Known rows, with every step that occurs
nirul -> duvigut -> puli: [-0.24  0.59  0.12 -0.12 -0.03  0.03 -0.06  0.32  0.11 -0.24  0.12 -0.12
 -0.09  0.17 -0.11  0.12 -0.27 -0.25  0.17  0.29  0.34]
ruga -> kevok -> duvigut: [-0.32  0.27 -0.10  0.04 -0.31 -0.04  0.03  0.00 -0.19 -0.32  0.11 -0.34
  0.16  0.08 -0.11 -0.11  0.12 -0.47 -0.16  0.43  0.16]
nirul -> duvigut -> puli -> vebo: [-0.27  0.70 -0.01 -0.26 -0.04  0.04  0.00  0.46 -0.11 -0.20  0.17 -0.09
 -0.06  0.04  0.08  0.15 -0.19 -0.18  0.12  0.30  0.44]
kevok -> ruga: [-0.38  0.16 -0.03 -0.02 -0.36  0.02  0.17 -0.02  0.17 -0.20  0.01 -0.14
  0.01 -0.14 -0.24 -0.11 -0.23 -0.26 -0.17  0.13  0.29]
kevok -> duvigut: [-0.36  0.18  0.08 -0.07 -0.42  0.11  0.22 -0.01 -0.02 -0.29  0.01 -0.19
  0.06 -0.02 -0.05 -0.08 -0.04 -0.50  0.05  0.29  0.39]
ruga -> kevok -> vasip -> tuser -> vebo -> puli: [-0.45  0.61 -0.25  0.25 -0.01  0.00 -0.11  0.13  0.00 -0.34  0.47 -0.23
  0.30 -0.23 -0.21 -0.34 -0.02 -0.33 -0.35  0.40 -0.14]
nirul -> duvigut -> puli -> ruga -> kevok: [-0.36  0.60 -0.11 -0.06 -0.07 -0.19 -0.07  0.56 -0.14 -0.19  0.18 -0.33
 -0.15  0.09 -0.09  0.09 -0.14 -0.18 -0.11  0.56  0.22]
vebo -> puli -> ruga: [-0.57  0.34  0.14 -0.30 -0.16 -0.13  0.30  0.13  0.06 -0.11 -0.03 -0.29
 -0.01 -0.05 -0.13  0.02 -0.11 -0.29 -0.07  0.30  0.17]
puli -> ruga -> kevok -> duvigut: [-0.47  0.18 -0.15  0.00 -0.42 -0.09  0.22  0.24 -0.25 -0.26  0.08 -0.40
  0.00 -0.13 -0.04 -0.12  0.09 -0.41 -0.24  0.60  0.27]
puli -> ruga: [-0.40  0.20 -0.02 -0.22 -0.19 -0.08  0.31  0.20 -0.08 -0.19 -0.05 -0.16
 -0.05 -0.02 -0.14  0.03 -0.07 -0.26 -0.06  0.28  0.37]
nesikog -> vasip -> kevok: [-0.40  0.40 -0.29 -0.07  0.02  0.29 -0.06  0.13 -0.13 -0.61  0.22 -0.35
  0.23 -0.08 -0.38 -0.28  0.04 -0.32 -0.03  0.37  0.13]
kevok -> duvigut -> nirul: [-0.42  0.26  0.22  0.21 -0.42 -0.02  0.33  0.15 -0.19 -0.13  0.21 -0.15
 -0.04 -0.03  0.02 -0.11  0.06 -0.49  0.23  0.06  0.25]
tuser -> vebo -> puli -> ruga -> kevok -> vasip -> nesikog: [-0.77  0.32 -0.30 -0.12  0.07  0.00  0.29  0.21 -0.07 -0.30  0.36 -0.26
  0.13 -0.36 -0.02 -0.38 -0.26 -0.19 -0.56  0.51 -0.17]
nesikog -> vasip: [-0.57  0.46 -0.14 -0.21 -0.07  0.25  0.13  0.01 -0.01 -0.42  0.02 -0.24
  0.06  0.01 -0.29 -0.08  0.08 -0.24 -0.11  0.30  0.13]
ruga -> kevok -> vasip: [-0.26  0.38 -0.36  0.05 -0.03 -0.09  0.05  0.09 -0.08 -0.40  0.29 -0.11
  0.21  0.13 -0.34 -0.09  0.04 -0.06 -0.29  0.43 -0.08]
vasip -> tuser: [-0.17  0.37 -0.05 -0.02 -0.02 -0.03 -0.09  0.23  0.02 -0.37  0.17 -0.06
  0.17  0.03 -0.22 -0.06  0.04 -0.42  0.08  0.24  0.25]
vasip -> tuser -> vebo: [-0.25  0.37 -0.01  0.10 -0.08  0.13 -0.02  0.09 -0.03 -0.25  0.16 -0.06
  0.16 -0.15 -0.09 -0.23 -0.06 -0.55 -0.01  0.07  0.39]
kevok -> vasip: [-0.30  0.31 -0.15 -0.06 -0.13  0.06  0.23  0.08  0.08 -0.39  0.19  0.02
  0.09  0.03 -0.28 -0.03 -0.14 -0.08 -0.08  0.29  0.15]
duvigut -> puli -> ruga -> kevok -> vasip: [-0.35  0.55 -0.41  0.02 -0.18 -0.26  0.15  0.55 -0.04 -0.29  0.44 -0.13
 -0.07 -0.04 -0.09  0.08 -0.07 -0.10 -0.30  0.63  0.10]
nirul -> duvigut -> kevok -> vasip: [-0.22  0.34 -0.19  0.20 -0.07 -0.07 -0.10  0.22  0.09 -0.52  0.14 -0.13
 -0.03  0.00 -0.33  0.04 -0.09 -0.01  0.02  0.29  0.24]
tuser -> vebo -> puli -> ruga: [-0.65  0.34  0.17 -0.16 -0.22  0.04  0.41 -0.02  0.03  0.02 -0.05 -0.29
 -0.03 -0.24  0.00 -0.16 -0.22 -0.42 -0.16  0.16  0.30]

Rows
[-0.73  0.47  0.09  0.47 -0.42 -0.16  0.19  0.42 -0.34  0.00  0.47 -0.45
  0.00 -0.49  0.17 -0.41  0.13 -0.67 -0.11  0.30  0.07]	vasip -> tuser -> vebo -> puli -> ruga -> kevok -> duvigut -> nirul
[-0.53  0.54 -0.33  0.08 -0.05 -0.21  0.00  0.50 -0.02 -0.42  0.45 -0.28
  0.14 -0.23 -0.26 -0.15  0.06 -0.14 -0.33  0.70 -0.18]	vebo -> puli -> ruga -> kevok -> vasip -> tuser
[-0.51  0.39 -0.22  0.30 -0.21 -0.20  0.05  0.37  0.12 -0.35  0.35 -0.24
  0.01 -0.54 -0.07 -0.15 -0.05 -0.37 -0.18  0.27  0.27]	duvigut -> kevok -> vasip -> tuser -> vebo -> puli -> ruga
[-0.26  0.15 -0.39 -0.03  0.14 -0.18 -0.01  0.23  0.07 -0.65  0.32  0.02
  0.15 -0.06 -0.16 -0.01 -0.08 -0.18 -0.14  0.23  0.10]	duvigut -> kevok -> vasip -> nesikog
[-0.23  0.13 -0.19  0.19 -0.37 -0.30 -0.05  0.03  0.17 -0.28  0.04 -0.20
 -0.01 -0.16 -0.24  0.04 -0.05 -0.33 -0.14  0.00  0.38]	duvigut -> kevok -> ruga
[-0.65  0.44 -0.08  0.10 -0.21  0.11  0.27  0.33  0.11 -0.26  0.34 -0.15
  0.02 -0.53 -0.09 -0.30 -0.22 -0.31 -0.21  0.40  0.17]	kevok -> vasip -> tuser -> vebo -> puli -> ruga
[-0.55  0.50 -0.11  0.10 -0.07 -0.14 -0.02  0.25 -0.13 -0.13  0.24 -0.40
  0.14 -0.27 -0.06 -0.28  0.04 -0.49 -0.32  0.38  0.08]	vasip -> tuser -> vebo -> puli -> ruga -> kevok
[-0.18  0.13 -0.05  0.09 -0.32  0.18  0.03  0.10 -0.13 -0.47  0.22 -0.31
  0.22 -0.12 -0.13 -0.25 -0.08 -0.57  0.14  0.37  0.39]	vasip -> kevok -> duvigut
[-0.44  0.38 -0.43  0.27 -0.15 -0.02  0.08  0.41 -0.19 -0.36  0.42 -0.16
  0.09 -0.37 -0.15 -0.33 -0.01 -0.25 -0.42  0.52  0.14]	puli -> ruga -> kevok -> vasip -> tuser -> vebo
[-0.27  0.46 -0.40  0.31 -0.05  0.05 -0.10  0.19 -0.13 -0.41  0.45 -0.09
  0.24 -0.18 -0.23 -0.33  0.03 -0.30 -0.34  0.38  0.04]	ruga -> kevok -> vasip -> tuser -> vebo
[-0.37  0.34  0.01  0.31 -0.33 -0.19  0.16  0.16 -0.37 -0.14  0.34 -0.28
  0.08  0.08 -0.03 -0.14  0.23 -0.47  0.02  0.20  0.02]	ruga -> kevok -> duvigut -> nirul
[-0.35  0.26 -0.46 -0.13  0.20 -0.05  0.03  0.20 -0.10 -0.57  0.41 -0.04
  0.26  0.06 -0.22 -0.19 -0.09 -0.09 -0.39  0.50 -0.22]	ruga -> kevok -> vasip -> nesikog
[-0.44  0.68 -0.34  0.34 -0.13  0.04 -0.12  0.75 -0.07 -0.35  0.56 -0.21
 -0.14 -0.38 -0.05 -0.23 -0.24 -0.19 -0.26  0.67  0.23]	nirul -> duvigut -> puli -> ruga -> kevok -> vasip -> tuser -> vebo
[-0.22  0.49 -0.12  0.07 -0.33 -0.15 -0.05  0.23 -0.07 -0.25  0.31 -0.29
  0.07  0.10  0.05  0.05  0.04 -0.56 -0.07  0.49  0.23]	ruga -> kevok -> duvigut -> puli
[-0.28  0.53 -0.23 -0.10 -0.12 -0.34  0.06  0.47 -0.14 -0.15  0.24 -0.24
 -0.03  0.09 -0.03  0.15  0.00 -0.34 -0.18  0.45  0.21]	duvigut -> puli -> ruga -> kevok
[-0.65  0.40 -0.02  0.20 -0.40  0.00  0.07  0.27 -0.15 -0.20  0.27 -0.51
  0.09 -0.47  0.08 -0.36  0.03 -0.68 -0.29  0.54  0.20]	vasip -> tuser -> vebo -> puli -> ruga -> kevok -> duvigut
[-0.65  0.32 -0.02 -0.07 -0.38 -0.14  0.22  0.16 -0.11 -0.18  0.09 -0.53
  0.06 -0.15 -0.03 -0.12  0.04 -0.44 -0.25  0.62  0.08]	vebo -> puli -> ruga -> kevok -> duvigut
[-0.51  0.19 -0.50 -0.18  0.09 -0.13  0.22  0.42 -0.15 -0.50  0.38 -0.10
  0.09 -0.14 -0.16 -0.19 -0.12 -0.04 -0.47  0.64 -0.12]	puli -> ruga -> kevok -> vasip -> nesikog
[-0.44  0.42 -0.49 -0.15  0.07 -0.22  0.14  0.67 -0.04 -0.45  0.56 -0.06
 -0.01 -0.11 -0.01 -0.03 -0.22 -0.14 -0.39  0.69 -0.04]	duvigut -> puli -> ruga -> kevok -> vasip -> nesikog
